Each row was made from one small tree. The marks that hang from a mark follow it in brackets, in alphabetical order. Every link used is in the known rows. Write each row's tree.
Known rows:
feron{gane{mesat} kepaf laziv{zuda}}: [  8.3  42.4  21.3 -11.3   4.9  29.3  18.1  -9.4   8.6 -11.0 -13.8   4.9
 -11.2 -44.2  -5.4 -25.0   2.7  27.4  63.2]
gane{feron{kepaf} mesat zuda}: [ -6.4  -5.6   3.9  15.2  -5.0 -70.2  -6.5  13.4  24.2  20.3 -30.5  -2.0
   2.9  18.0 -29.7  36.0  52.5  10.7 -26.1]
kepaf{feron{laziv}}: [-10.7 -18.0  -9.4  -9.9  15.7  36.6  -6.1  -9.0  -7.8 -15.3  28.6 -15.8
  22.1   8.1  13.4 -31.0 -29.2   8.4   3.0]
feron{gane kepaf laziv{fudor zuda}}: [ 28.3  33.2   8.9 -39.2  -0.9  44.5  34.0  -7.2  -2.9  -1.2  27.9   9.9
 -44.1 -12.0  21.0 -25.6 -41.4  15.8  37.2]
laziv{fudor}: [ -5.0  -6.6 -10.9   9.5   5.9  31.7  -3.4 -17.2  10.4   0.7  14.4  -7.9
  11.3  17.2   1.3  24.1 -15.5 -46.8 -12.9]
gane{mesat}: [-23.0  -1.0   1.5  39.9  14.7  11.1 -20.8 -24.9  20.2  -9.4 -28.1 -15.9
  45.1 -12.8 -24.4  20.6  26.6 -39.4  19.5]
feron{gane kepaf}: [ -4.7  18.9  -9.9  13.9 -15.2  22.6  20.4   9.2  24.3 -49.6 -10.0   5.0
 -21.1 -25.9 -30.5  19.9  -1.7   6.7  22.5]
kepaf{feron}: [-27.2  -2.3 -29.5  10.1  -9.1  35.9  -8.2   0.0  -1.6 -26.1  29.5 -12.4
  -1.1  28.0  -4.5  -0.5 -12.1  -0.5  -3.4]
zuda{laziv}: [ -8.6   6.6  -0.7  18.9  27.4   8.1   0.8 -37.6   2.9 -34.3   9.6  -1.1
  48.9 -32.4   8.0  16.8 -13.3 -46.4 -12.9]
fudor{laziv{zuda}}: [ -7.8  26.5 -26.8  17.1  21.9  37.9  -0.8 -44.5 -27.3   7.3  35.0  18.8
 -29.6   2.7  12.9  14.9 -34.0 -58.3  36.0]
laziv{fudor zuda}: [  0.1  12.5 -24.6  -2.0  -3.0  45.3  -0.2 -30.1  -2.7  20.3  29.9   3.9
 -26.7  33.7  16.5  18.2 -28.7 -34.2   5.3]
feron{gane{mesat zuda} kepaf}: [-24.8  26.9  11.6  32.1 -21.3 -10.5 -11.5  40.0  28.1 -29.1 -38.9   5.1
 -33.5  -9.0 -30.0   4.8  41.0   9.8  15.8]
gane{feron{kepaf laziv} mesat zuda}: [ 11.7 -17.8  23.9  -5.0  13.4 -69.4  -4.3   4.3  17.9  30.4 -29.3  -8.2
  21.9  -1.3 -11.2   7.9  33.9  22.1 -23.5]
gane{feron{kepaf} mesat zuda{laziv}}: [ -4.6  15.2  24.1  11.2  13.1 -85.9   4.2   6.1  15.2   5.5 -10.5   2.2
  35.2 -15.1   1.1  15.4  45.4   6.8 -40.7]
kepaf{feron{gane laziv}}: [-16.4   1.0 -14.6  -6.6  -9.7  58.5   9.2  13.5 -27.6 -41.9  26.1  -2.0
  -3.0 -12.5  13.6 -44.8 -21.9  25.6  27.4]
kepaf{feron{gane{zuda}}}: [-45.3   4.5 -35.1  24.7 -51.2  33.5 -17.2  53.2 -19.8 -35.6  10.0  11.5
 -60.3  36.4   3.4 -15.0   5.6  16.9  -3.0]
mesat{gane{zuda}}: [  0.5 -42.8 -34.0  31.4 -29.1  10.9 -58.7  15.8 -10.1   4.0 -38.6   6.9
 -16.9  21.8 -26.7  19.5  -7.4 -43.6  -6.4]
gane{feron{kepaf laziv}}: [ 30.1 -26.9   5.6 -25.3  20.7 -35.1  32.0 -27.7  12.0  10.6  -0.9  -6.2
  34.5 -17.5 -12.3  27.9 -11.1  16.7 -13.4]
laziv{zuda}: [ -8.4   3.0 -34.2  12.1 -14.1  37.3  -9.2 -41.8  -1.3   3.9   4.5   5.5
 -16.0  15.7  -7.6  35.9 -18.8 -34.4  19.7]

Write each row's tree:
[-17.0   1.7  -5.5 -13.7 -22.6  41.0  -6.8  48.1 -37.9  -7.5  32.6   2.1
 -47.4  34.1  42.7 -60.3 -24.1  21.7 -11.2]	kepaf{feron{gane{zuda} laziv{fudor}}}
[ 13.1   7.9  10.9 -11.7   7.9  26.5  25.3  -2.2  15.7 -41.2 -10.5   2.1
  -0.2 -47.4 -16.3  -8.4 -17.7  12.4  33.1]	feron{gane kepaf laziv}
[ 55.8 -27.1 -17.5 -39.0  -7.8  -8.9   9.3 -29.3 -25.4  37.6  -2.9   8.4
   9.5  -9.9 -13.0   0.8 -31.1  25.3  15.4]	mesat{gane{feron{kepaf laziv{zuda}}}}
[-37.0   9.4   6.6  13.5 -17.5  21.5 -25.4  47.2 -23.9 -23.2  -6.5  -4.3
 -14.6   4.2  15.1 -57.7  21.4  29.8  20.6]	kepaf{feron{gane{mesat zuda} laziv}}
[  3.2 -24.7  16.5  -1.3  10.7 -41.3 -14.4   2.2 -15.0  57.8 -14.4  -8.8
  38.5  21.6  27.4  -0.1  24.2 -16.0 -35.9]	gane{feron{laziv{fudor}} mesat zuda}
[-17.6  21.1  27.6  22.7  25.7 -22.5 -25.8   5.8   2.5   6.0   6.8  -4.4
  29.0   3.3  34.3  -9.4  20.2 -49.8 -35.5]	gane{mesat zuda{laziv{fudor}}}
[ 28.0  -3.4  37.0 -26.3  36.1 -37.5  27.0 -19.9  17.8  37.5   7.5 -20.2
  58.6 -12.7   5.9  -4.7  14.4  16.8 -11.1]	gane{feron{kepaf laziv{fudor}} mesat}
[  5.1  -0.3   9.5  -4.6 -11.0   1.7  -0.1  29.6  11.1 -25.6 -22.7   9.2
 -39.6 -17.2  -5.6  -6.0  -7.2  12.6   7.6]	feron{gane{zuda} kepaf laziv}
[-55.8  19.9 -15.3  35.3 -38.0  21.4 -27.6  55.0 -17.5 -31.6  -9.3   3.5
 -35.1  22.8  -2.2 -32.3  38.5  19.7  12.5]	kepaf{feron{gane{mesat zuda}}}
[ 24.2 -38.8 -27.6   3.4 -34.5 -48.6 -20.8  26.0  -4.7  22.1 -31.0  11.9
 -16.6  22.5 -36.4  29.0   8.9   2.8 -31.0]	mesat{gane{feron{kepaf} zuda}}
[-52.3  41.7   6.8  32.8 -15.3   2.3 -17.6  47.3 -25.9 -48.4  12.8   7.6
  -3.9  -9.7  27.3 -52.2  32.2  15.0  -2.2]	kepaf{feron{gane{mesat zuda{laziv}}}}
[ 33.9  -6.7  -6.9 -35.9   6.6 -21.6  32.7 -41.0   0.8  31.1  14.7   6.2
   1.0  -2.0   0.0  22.5 -20.6  25.2   3.2]	gane{feron{kepaf laziv{zuda}}}
[ 20.4 -32.8   7.0 -18.5   1.3 -55.8   6.0  -1.8   9.8  25.8 -13.8   1.6
  -3.2  10.8  -8.1  25.5   2.5  15.3 -35.9]	gane{feron{kepaf laziv} zuda}
[-13.0  34.4  14.3  24.6  -2.6  13.1  10.0  10.3  32.9 -43.3 -28.7  -3.3
   5.4 -38.9 -36.4   6.2  32.0  12.7  40.3]	feron{gane{mesat} kepaf}
[-12.3  13.8  -7.3  16.6 -35.5   0.1  -4.1  37.4  21.6 -36.3 -26.4  13.7
 -62.8   2.2 -25.4  21.4   7.3   4.7   1.1]	feron{gane{zuda} kepaf}
[ -6.5  16.7  30.3   9.7   1.0 -10.7 -11.7  30.2  18.5 -18.9 -37.4  -2.4
 -18.2 -32.0 -11.9 -24.8  27.5  18.8  23.5]	feron{gane{mesat zuda} kepaf laziv}
[ 17.2   0.8  10.9 -18.8  17.9  -1.6  11.7 -42.6 -27.7  66.6  13.3  -2.9
  44.7  10.0  31.0  -8.0   1.7  -1.4   5.2]	gane{feron{laziv{fudor zuda}} mesat}
[ 31.9  13.6  12.8 -44.0  25.5  23.7  21.7 -29.7  12.2  23.0  35.9  -3.2
 -21.1   6.3  21.8  -8.7 -49.9  -3.4  11.6]	feron{kepaf laziv{fudor zuda}}
[ 13.3   5.6  11.0 -17.3  10.5 -67.0  20.7   8.2   0.8  17.6  34.7  10.3
  -1.7  17.2  25.0  20.7   1.5  -1.5 -71.6]	gane{feron{kepaf} zuda{laziv{fudor}}}
[  1.2 -21.6 -14.6   4.0 -22.9 -57.2   5.1  12.1  17.6  17.4 -14.0   7.7
 -24.9  30.6 -25.5  56.1  16.9   7.0 -44.3]	gane{feron{kepaf} zuda}
[  3.7 -23.0  12.5  10.7  26.7 -25.2   2.8 -37.7  -5.6  26.0 -27.4 -16.1
  85.9 -23.4  -3.8  11.9  24.3  -6.7   2.6]	gane{feron{laziv} mesat}
[  4.9   8.1 -10.4 -38.8   7.8  56.2   6.3 -17.1 -30.4  20.9  69.5  -5.2
 -20.7  40.1  47.5 -49.1 -52.0   9.7  12.0]	kepaf{feron{laziv{fudor zuda}}}
[ 36.4 -57.9 -21.9  -3.6  -0.5  -2.8 -13.0 -25.8 -35.9  24.7 -26.6  -2.4
  64.1 -18.0 -11.0   0.4 -18.4 -13.7  -0.8]	mesat{gane{feron{laziv}}}
[ 33.1  -4.8  26.1 -30.8  36.0  12.4  16.4 -17.4  29.1   2.1  22.2 -16.3
  10.4  -8.5   8.8  -6.3 -38.6  -9.5  -2.5]	feron{kepaf laziv{fudor}}
